What can hang from each mark:
G: V
F: C G H P
H: U V Z
U: C
W: F
C: F U

Every row comes from one small tree of marks. Brackets hold a mark, then the marks that hang from it, in alphabetical order. Every link used is in the known rows. Which tree was each row made from?
Known rows:
(H (U C) V Z): +2.82,+1.65,+1.95,-3.51,+3.07,-1.62,-3.77,-2.10,-1.50,+0.29,-0.80,-0.61,+2.56,+1.59,+0.11,+1.01,-0.13,+2.89,+1.70,-2.27,-0.45
(U (C F)): +0.11,+1.01,-2.56,-3.97,+2.17,-3.64,-1.47,+3.46,-1.01,+2.32,-0.27,+0.42,-1.91,+0.16,+1.49,+1.67,-2.67,+1.48,+2.79,+0.76,-1.42
(H U): +0.26,-0.01,-0.56,-2.49,+3.29,-2.07,-1.24,-0.37,-0.54,+0.03,-0.79,+2.03,+1.32,-0.64,+2.09,-0.96,-1.82,-0.07,+0.74,-2.26,+0.57
(H (U C)): +1.06,+1.18,+0.12,-6.06,+1.74,-1.48,-2.21,-0.01,-0.46,+0.47,+0.02,+1.14,-0.42,+0.88,+2.77,+0.02,-1.81,+0.91,+1.37,-2.75,-0.77
(H (U C) Z): +1.65,+2.43,+2.05,-6.79,+3.53,-1.71,-2.02,-2.16,-0.74,+0.02,-0.53,+0.83,+1.16,+1.96,+1.56,+0.15,-1.80,+1.14,+1.84,-3.70,-0.52
(H U V): +1.54,-0.69,-0.54,+0.96,+2.76,-2.13,-2.88,-0.24,-1.60,+0.12,-1.07,+0.73,+2.62,-0.83,+0.89,+0.16,+0.08,+1.42,+0.61,-0.81,+0.72
(C (F P) U): -3.17,-2.80,-2.28,-1.26,+2.51,-1.71,-2.90,+1.31,-0.60,+0.89,-0.37,+3.22,-0.07,-0.62,+0.52,-0.03,-2.91,-0.26,+1.04,+3.37,+1.59
(F (G V) H): -6.06,-1.72,-2.53,+1.30,-2.54,-0.17,+2.10,-0.31,-1.11,-1.98,-0.83,+1.91,-1.24,-0.75,+0.73,+2.11,+1.49,+0.71,+1.27,+1.77,-1.83
(C F): -0.55,-0.30,-3.43,-0.39,+3.52,-4.42,-0.51,+2.99,-1.08,+2.02,-0.92,+1.43,-0.51,-1.38,+0.94,+1.01,-2.65,+0.22,+2.02,+1.32,-0.05
(F C (G V) H P): -6.44,-4.35,-2.66,+3.98,-2.81,+3.31,+3.92,-0.82,-1.02,-2.74,-0.44,+1.58,-1.26,+1.23,-1.37,+0.44,+0.08,+1.74,+0.77,+0.57,+0.18
(F (G V) (H Z) P): -6.22,-1.67,+0.38,+0.68,-1.86,+2.08,+1.31,-3.63,-0.89,-2.86,-0.57,+1.53,+0.18,+0.99,-0.96,+1.20,+0.53,+1.31,+1.50,+1.36,+0.05
(C (F G H) U): -4.96,-3.29,-4.32,-0.27,+0.12,-2.52,+1.26,+0.76,+0.75,+1.00,-0.92,+2.01,+0.01,-1.81,+0.42,+0.83,+1.85,-0.84,+0.80,+3.42,-1.38
(H (U (C F)) V Z): +4.22,+2.55,+0.28,-1.68,+3.42,-2.84,-3.09,-0.42,-1.71,+1.70,-0.60,-1.64,+1.48,+0.64,-0.47,+1.31,-1.03,+2.49,+1.62,-0.92,+0.09
(U (C (F H))): -1.35,+0.15,-3.32,-2.99,+1.26,-2.77,+0.70,+2.89,-0.08,+1.83,-0.49,+0.41,+0.19,-0.78,+1.34,+1.34,-1.16,+1.41,+3.42,+1.21,-1.72
(C (F G H P) U): -5.63,-4.04,-3.00,+0.15,-0.40,+0.30,+0.17,-0.63,+0.99,+0.30,+0.06,+1.50,-0.25,-0.84,+0.01,-0.27,+0.40,-0.50,+0.67,+3.89,+0.22
(F (H U) P): -2.19,-1.84,-0.11,-1.24,+1.87,+1.07,-0.21,-2.25,+0.80,-1.18,-0.46,+1.77,+3.28,-0.61,+1.75,-1.75,-1.16,+0.34,+1.44,-1.30,+1.74
(H U V Z): +2.07,+0.54,+1.42,+0.10,+3.97,-2.37,-2.73,-2.64,-1.58,-0.22,-1.88,+0.49,+4.06,+0.09,-0.50,+0.06,+0.06,+1.65,+1.06,-1.92,+1.16
(W (F (C U) G H)): -7.44,-4.88,-4.86,+1.46,-0.81,-0.10,+3.57,-0.12,+0.40,-1.54,-2.54,+3.42,-1.51,+2.08,-2.42,-0.34,+1.06,+1.44,+0.73,+0.06,-0.24
(C (F G) U): -3.25,-2.25,-3.74,-1.39,+1.06,-3.22,-1.00,+1.11,-0.24,+1.46,-0.36,+2.12,-2.29,-0.94,+0.29,+1.03,+0.27,-1.01,-0.02,+2.83,-1.00
(C U): -3.91,-2.51,-1.56,-3.22,+2.71,-2.93,-2.41,+1.05,-0.98,+0.01,-1.60,+4.77,+0.48,-0.70,+1.32,+0.61,-1.00,-0.32,+1.05,+1.46,-0.57
(W F): -3.88,-0.51,-2.88,-1.25,+2.26,-2.84,-1.22,+1.60,-0.96,-0.36,-2.36,+2.82,-1.55,+1.53,-0.02,+0.16,-2.86,+1.95,+2.35,-0.11,+0.84

Write each row's tree:
-2.31,+0.89,-2.99,-1.72,-2.47,-1.39,-0.36,+2.45,-2.18,+0.63,+0.90,-0.30,-5.52,+0.86,+0.86,+3.34,-1.24,+1.48,+0.96,+2.59,-2.49
(U (C (F (G V))))
-2.96,-2.15,-2.74,+1.03,+1.99,-0.82,+0.75,+1.07,+0.34,+0.59,-0.58,+0.93,+1.66,-1.45,+0.51,-0.28,-2.15,+0.61,+2.67,+2.12,+1.27
(C (F H P))
-5.80,-3.00,-2.48,+1.10,-2.03,+0.38,-1.93,+0.20,-1.76,-0.84,+0.58,+2.71,-3.94,-0.26,-0.22,+1.74,-1.50,+0.00,-0.76,+5.13,+0.39
(C (F (G V) P) U)
-1.73,-0.13,-1.97,-0.32,+3.83,-4.04,+1.81,+0.04,-0.21,+0.89,-1.85,+1.38,+2.96,-1.46,-0.48,+0.62,-0.89,+0.50,+3.32,+0.58,-0.08
(C (F (H Z)))
-6.20,-0.55,-3.32,+1.12,-2.37,-0.94,-0.20,+0.40,-2.10,-2.19,-1.44,+2.31,-5.24,+1.86,-0.70,+2.06,-1.19,+1.95,+0.64,+1.63,-0.26
(W (F (G V)))
-0.53,+0.59,-2.90,-3.57,+0.13,-2.54,-0.35,+1.95,-0.33,+2.21,+0.62,-1.09,-3.91,+1.09,+0.92,+1.82,-0.70,+1.26,+1.74,+0.90,-2.49
(U (C (F G)))
-3.32,+0.18,-1.04,-1.12,+0.73,-0.60,+1.77,-4.60,+1.05,-1.87,-1.91,+0.43,+0.72,+1.91,-0.99,-0.99,+0.55,+0.99,+1.12,-2.73,+0.83
(W (F G (H U Z)))
-5.68,-3.33,-2.62,+4.29,-1.75,+1.97,-0.49,-1.63,+0.00,-1.46,-1.79,-0.44,+0.17,+2.02,-2.07,+0.13,+1.42,+4.26,+2.06,+2.13,+1.29
(W (F G (H V) P))
-4.09,-3.02,-2.84,+1.55,+2.01,+0.47,+0.63,+0.95,-0.87,-1.37,-2.01,+2.61,-1.68,+3.31,-2.15,-1.19,-4.30,+2.96,+1.89,-1.37,+2.86
(W (F C P))
-4.62,-4.65,-2.52,+2.06,-0.29,+2.24,+4.12,-1.49,+0.59,-1.09,-0.93,+0.73,+0.42,+1.37,-1.16,-1.27,+0.53,+1.72,+1.58,-1.07,+0.26
(F C G H P)
-5.87,-4.01,-4.44,+0.41,-0.01,-0.93,+1.34,+0.46,-0.49,-1.14,-2.40,+3.43,-3.48,+3.00,-2.46,-0.17,-0.47,+1.43,-0.04,-0.45,+0.05
(W (F (C U) G))
+0.63,-1.87,-1.73,+4.13,+1.79,+0.06,-1.09,-0.48,-0.15,+0.30,-0.28,-0.83,+3.96,-1.94,-0.24,-0.65,-0.33,+1.58,+1.22,+1.46,+2.39
(C (F (H U V) P))
-0.32,+1.76,-2.20,-2.14,-2.12,-0.68,-0.87,+0.53,-1.81,+0.25,+1.25,-0.91,-4.78,+0.63,+1.54,+2.31,-1.25,+0.63,-0.34,+0.51,-1.51
(H (U (C (F (G V)))))
+1.06,+0.62,-0.95,-3.86,-0.30,+0.89,-1.74,-1.20,+0.50,+1.35,+1.96,-1.86,-2.87,+1.72,+1.54,-0.58,-1.75,+1.09,+0.17,-0.63,+0.29
(H (U (C (F G P))))
-2.06,-1.67,-2.62,+0.05,+0.87,-0.71,-0.25,+0.17,-0.10,+1.37,+0.39,-0.57,-2.48,+0.19,+0.11,-0.26,-1.50,+0.66,+1.00,+1.83,+0.78
(C (F G P))
+3.61,+1.18,-1.69,-0.80,+1.62,-2.42,-3.31,+1.88,-1.40,+2.21,+0.11,-1.76,+0.47,-0.26,+0.72,+1.13,-0.92,+2.44,+1.23,-0.05,-0.25
(H (U (C F)) V)
-4.25,-2.73,-0.86,-1.19,+2.98,-1.34,-0.65,-1.17,+0.37,-0.11,-1.39,+3.14,+3.10,-0.74,-0.83,-0.44,-1.35,+0.07,+2.10,+2.77,+1.38
(C (F (H Z) P) U)
-4.84,-0.26,-1.63,-0.98,+2.67,-2.66,+1.20,-0.89,-0.09,-1.44,-3.12,+2.58,+1.87,+1.54,-1.29,+0.14,-1.19,+1.90,+3.47,-0.64,+0.74
(W (F (H Z)))
+2.31,+2.49,-0.17,-4.97,+1.81,-2.10,-0.67,-2.27,-0.02,+1.49,+0.52,-1.88,-1.75,+1.64,+0.50,+0.51,-0.75,+0.74,+0.74,-2.33,-0.97
(H (U (C (F G))) Z)
-2.65,+0.63,-0.61,-1.32,+2.64,-1.67,+0.85,-2.91,+0.51,-1.90,-2.52,+1.95,+2.52,+1.13,-0.57,-1.12,-1.32,+1.27,+2.33,-2.72,+1.97
(W (F (H U Z)))
-3.46,-3.40,-0.28,+0.75,+3.41,+0.90,+2.93,-2.04,+0.10,-1.40,-2.20,+2.08,+3.70,+1.64,-2.10,-1.13,-1.57,+1.90,+2.94,-2.10,+1.52
(F C (H Z) P)
-1.02,-2.36,+0.69,+0.27,+3.34,+1.74,+2.75,-3.82,+0.68,-1.92,-1.68,+1.73,+4.14,+1.51,-1.44,-2.47,-1.50,+1.03,+1.38,-4.14,+2.54
(F C (H U Z) P)
+0.15,+0.55,-1.29,-0.09,+2.16,-3.05,-0.70,+0.99,-1.17,+1.55,-1.40,-1.15,+3.00,-0.09,-1.29,+2.16,+0.60,+3.43,+3.77,+1.49,-1.46
(U (C (F (H V Z))))
+1.75,+1.59,-2.00,-4.06,+0.32,-1.86,-0.72,-0.12,+0.01,+1.91,+1.18,-1.88,-3.04,+0.77,+1.85,+0.45,-0.63,+0.49,+0.29,-1.22,-1.19
(H (U (C (F G))))
-0.60,-0.05,-1.47,-3.63,+1.70,-0.83,-2.30,+2.02,-0.55,+1.72,+0.65,-0.01,-1.84,+1.09,+1.12,+0.70,-3.69,+2.13,+2.60,+1.35,+0.11
(U (C (F P)))
-1.92,-1.25,-1.61,-1.12,+0.02,-0.56,+1.93,-2.28,+0.95,-0.49,-0.34,+0.48,+1.25,-0.70,+1.80,-0.85,+1.85,-0.46,+0.48,-1.69,-0.73
(F G (H U))
-4.56,-3.44,-2.02,+2.86,-1.60,+2.61,+1.75,-0.49,-2.10,-2.27,-0.15,+1.81,-3.62,+2.16,-1.49,+0.69,-1.50,+1.65,+0.08,+0.20,+0.56
(F C (G V) P)
+2.53,+1.84,-1.68,-4.36,+2.36,-2.74,-1.86,+1.76,-0.48,+1.86,+0.53,+0.08,-1.13,+0.00,+2.06,+0.46,-2.69,+0.71,+1.35,-1.20,-0.43
(H (U (C F)))
-1.16,+0.22,-1.09,-4.54,-1.10,+0.43,+1.03,-2.21,+1.06,-0.18,+0.42,-0.87,-0.06,+0.89,+2.38,-0.09,+1.67,+0.82,+1.13,-2.01,-2.19
(F G (H (U C)))
-5.16,-5.07,-3.28,+0.39,+1.96,-1.48,+2.50,+1.22,-0.08,-0.69,-2.51,+4.55,+2.40,-0.44,-0.59,-0.19,+0.19,+0.29,+1.42,-0.14,-0.52
(F (C U) H)
